Each row was made from one small tree. Brackets hold a mark, then the marks that hang from it, in the order of their numbers. Every link used is in the known rows. Write each row's tree.
Known rows:
{Z_858 {Z_539 Z_332 Z_823}}: [ 0.59 -1.33 -1.60 -3.65 -0.05  1.42  0.81 -0.11 -0.59 -0.02 -1.69  4.23
  0.12 -0.61  1.95  1.79  0.92  0.77  0.67]
{Z_565 {Z_443 Z_332}}: [-2.79 -1.00  1.00 -0.04  0.88  1.61 -0.97 -2.67  0.81 -3.52 -0.64  1.11
  0.48 -0.50  2.74 -0.30 -1.05  0.63 -0.55]
{Z_332 {Z_539 Z_858} Z_823}: [ 2.41  0.17 -0.32 -1.89  0.82  4.45  1.23  1.51  1.64 -2.05  1.72  0.08
  1.62 -4.08 -0.53  0.18 -0.92  0.25  1.12]
{Z_858 Z_539}: [-0.15 -2.11 -0.47 -1.68  0.90  0.47 -1.72  0.43  0.44  0.62 -3.10  2.73
  0.47 -1.33  0.31  1.43  0.15 -0.44  1.14]
{Z_539 Z_823 Z_858}: [ 1.98 -1.88 -0.61 -2.20 -1.49  2.35  2.09  2.58 -1.96  0.19  1.43  1.34
  0.80 -2.08 -0.21  0.05 -0.71 -0.04 -0.63]
{Z_823 {Z_539 Z_858}}: [-0.17 -1.84 -1.17 -0.45  0.25  3.42  1.05  2.42  0.08  0.74  0.02 -0.11
  1.70 -1.97 -1.81 -1.77 -0.10 -1.23  1.67]
{Z_858 {Z_539 {Z_332 Z_443} Z_823}}: [ 0.03 -0.93 -1.14 -3.57  1.36  2.21  0.80  0.42 -0.05 -0.31 -1.88  4.16
  0.94 -0.80  1.95  1.55  1.32  1.18  0.22]
{Z_823 {Z_539 Z_332 Z_858}}: [-0.95 -1.37 -1.69 -1.96  0.43  4.03  1.39  1.21  0.04 -0.16  0.73  0.82
  2.03 -1.70 -0.91 -1.37  0.30 -1.32  1.87]
{Z_952 {Z_858 {Z_539 Z_332}}}: [-1.18 -2.07 -1.52 -3.19  2.17  1.54 -0.92 -0.55 -0.35 -1.48 -2.24  1.77
  2.87 -1.75  2.51  0.30  0.35  0.35 -0.82]
{Z_443 {Z_332 Z_823} Z_565}: [ 0.00 -3.28  2.23 -1.77 -0.96  3.41 -0.36 -3.50 -0.31 -2.87  3.19  3.11
 -1.67 -2.17  4.00 -0.43  0.83 -0.14 -0.88]
{Z_823 {Z_539 {Z_332 Z_443} Z_858}}: [-1.48 -0.97 -1.21 -1.80  1.75  4.91  1.38  1.68  0.62 -0.48  0.60  0.63
  2.87 -1.77 -0.89 -1.60  0.64 -1.04  1.36]
{Z_539 {Z_332 {Z_443 Z_565}} Z_823 Z_858}: [ 0.15 -1.38  0.42 -4.35 -0.02  5.20  2.79  0.71 -1.51 -1.12  3.01  3.60
  2.33 -1.89  0.74 -0.14  1.30 -0.02 -1.39]
{Z_565 Z_443}: [-2.01 -0.55  1.18 -0.10  0.69  1.61 -1.13 -1.84  1.10 -2.61 -1.81  0.76
  1.49 -0.30  0.64 -0.35 -0.54  1.35  0.70]
{Z_952 {Z_858 {Z_539 {Z_332 Z_443}}}}: [-1.60 -1.77 -1.28 -3.16  3.09  2.14 -0.92 -0.28  0.03 -1.72 -2.30  1.64
  3.47 -1.93  2.45  0.12  0.65  0.58 -1.12]
{Z_443 Z_332 Z_565}: [-1.76 -3.50  1.71 -0.81 -0.85  2.85 -1.14 -3.05 -0.73 -1.67  2.55  2.88
 -1.19 -1.91  2.72 -0.63  0.82 -1.77 -1.45]
{Z_332 {Z_443 Z_565} {Z_539 Z_858} Z_823}: [ 1.01 -0.02  2.06 -2.05  2.75  7.31  1.40  1.20  2.29 -2.12  2.38  1.53
  3.13 -4.48 -1.16 -0.74  1.07  0.57 -0.22]
{Z_858 {Z_539 {Z_332 Z_443 Z_823}}}: [-0.12 -1.09 -0.14 -3.72  2.31  2.39 -0.76 -0.55  1.32 -1.47 -2.07  3.69
  1.18 -1.41  2.16  1.71  0.93  1.00  1.29]
{Z_823 {Z_539 {Z_332 {Z_443 Z_565}} Z_858}}: [-1.55 -1.45 -0.48 -2.04  1.35  5.48  1.43  1.06  0.43 -0.18  1.11  1.45
  2.73 -1.82 -1.23 -1.92  1.22 -1.20  1.15]
{Z_952 {Z_858 {Z_539 {Z_332 {Z_443 Z_565}} Z_823}}}: [-0.66 -2.06 -1.05 -3.66  2.03  2.92  0.54 -0.39 -0.89 -1.21 -1.35  2.96
  2.96 -1.65  2.68 -0.16  1.48  1.27 -1.71]

Write each row's tree:
[-0.30 -1.01 -1.32 -0.85  0.30  2.98  1.46  0.75 -0.31 -1.78  2.51  0.81
 -0.06 -3.03  1.89  0.07 -1.23 -1.59 -1.83]
{Z_443 {Z_332 {Z_539 Z_823 Z_858}}}
[ 1.06 -0.60  0.72 -1.51  2.87  5.39  1.25  2.04  1.85 -2.12  0.13 -0.02
  2.24 -2.56  0.80 -1.27  0.70  2.29  1.49]
{Z_332 Z_443 {Z_823 {Z_539 Z_858}}}
[ 0.08 -3.33  1.72 -1.78 -0.85  4.54  0.76 -2.20 -0.33 -2.01  3.59  3.05
 -1.00 -2.42  2.72 -1.26  0.86 -0.74 -0.45]
{Z_443 {Z_332 {Z_823 {Z_539 Z_858}}} Z_565}
[-0.31 -1.52  0.49 -3.90  1.86  3.03 -0.66 -1.17  1.14 -1.14 -1.54  4.45
  1.19 -1.40  1.92  1.45  1.57  0.73  1.14]
{Z_858 {Z_539 {Z_332 {Z_443 Z_565} Z_823}}}
[ 0.40 -0.94 -0.42 -1.37  0.90  3.44  0.75 -0.08  0.85 -3.18  2.69  0.56
 -0.20 -3.56  2.65  0.25 -1.41 -0.93 -0.77]
{Z_443 {Z_332 {Z_539 Z_858} Z_823}}
[-1.47 -1.00  1.10 -0.86  0.98  2.89  0.36 -1.89  0.97 -3.77  0.24  1.29
  0.65 -0.96  2.58 -0.71 -1.21  1.26  0.18]
{Z_565 {Z_443 {Z_332 {Z_823 {Z_539 Z_858}}}}}
[ 0.11  0.85 -0.68 -0.85  2.65  5.45  2.39  3.69  1.00 -0.65  0.94  0.17
  3.36 -3.65 -1.76 -0.49  0.22  0.02 -1.31]
{Z_332 Z_443 {Z_539 Z_823 Z_858}}
[ 0.14 -1.75 -0.56 -0.89  0.43  2.53  0.45 -1.04  0.52 -3.06  1.49  0.49
 -1.30 -1.94  4.32 -0.45 -0.43  0.60  0.40]
{Z_443 {Z_332 {Z_823 Z_539}}}
[-1.87 -0.89 -0.87 -1.25  1.29  4.76  1.02 -0.21  0.95 -0.70  0.10  1.25
  1.92 -1.06  0.04 -1.84  2.03  0.14  1.57]
{Z_823 {Z_539 {Z_332 {Z_443 Z_565}}}}
[ 0.37 -1.42 -0.68 -3.84  0.95  1.62 -0.68 -1.03  0.76 -1.21 -1.86  3.79
  0.44 -1.23  2.21  1.96  0.53  0.61  1.75]
{Z_858 {Z_539 {Z_332 Z_823}}}
[-0.67 -1.93  0.45 -0.82 -0.95  4.12  1.23 -1.95 -0.52 -1.31  3.43  2.97
 -0.86 -2.63  1.83 -0.66  1.10 -1.28 -2.06]
{Z_443 {Z_332 {Z_539 Z_823}} Z_565}
[-0.14 -1.58  1.78 -4.63  1.42  5.61  0.55 -0.65  0.44 -2.80  2.79  2.82
  2.75 -2.77  1.05  0.05  0.75 -0.34  0.21]
{Z_539 {Z_332 {Z_443 Z_565} Z_823} Z_858}
[ 0.00 -3.11  1.47 -1.39 -0.82  4.16  0.61 -2.87 -0.15 -2.21  3.07  2.94
 -1.44 -2.03  3.43 -1.19  1.22 -0.06 -0.26]
{Z_443 {Z_332 {Z_823 Z_539}} Z_565}
[ 0.18 -2.30  1.61 -1.88 -0.29  5.10  0.84 -1.83  0.23 -2.39  4.30  2.94
 -0.33 -3.76  1.85 -0.43  0.34 -1.55 -1.29]
{Z_443 {Z_332 {Z_539 Z_858} Z_823} Z_565}
[-1.81 -0.48 -1.58 -1.05  1.71  4.25  0.99  0.40  1.13 -1.03 -0.48  0.38
  1.90 -1.02  0.39 -1.54  1.47  0.43  1.78]
{Z_823 {Z_539 {Z_332 Z_443}}}
[-1.53  0.11  0.77 -0.40  1.26  2.82  0.08 -2.38  1.75 -4.32  0.17  1.09
  0.60 -1.39  2.73 -0.17 -1.06  1.41 -0.17]
{Z_565 {Z_443 {Z_332 Z_539 Z_823}}}
[ 0.77 -1.34  2.81 -1.85  1.87  4.92 -0.27 -0.94  1.52 -2.79  0.76  1.74
  1.28 -2.32  1.97 -0.56  1.94  2.59  0.49]
{Z_332 {Z_443 Z_565} Z_823}
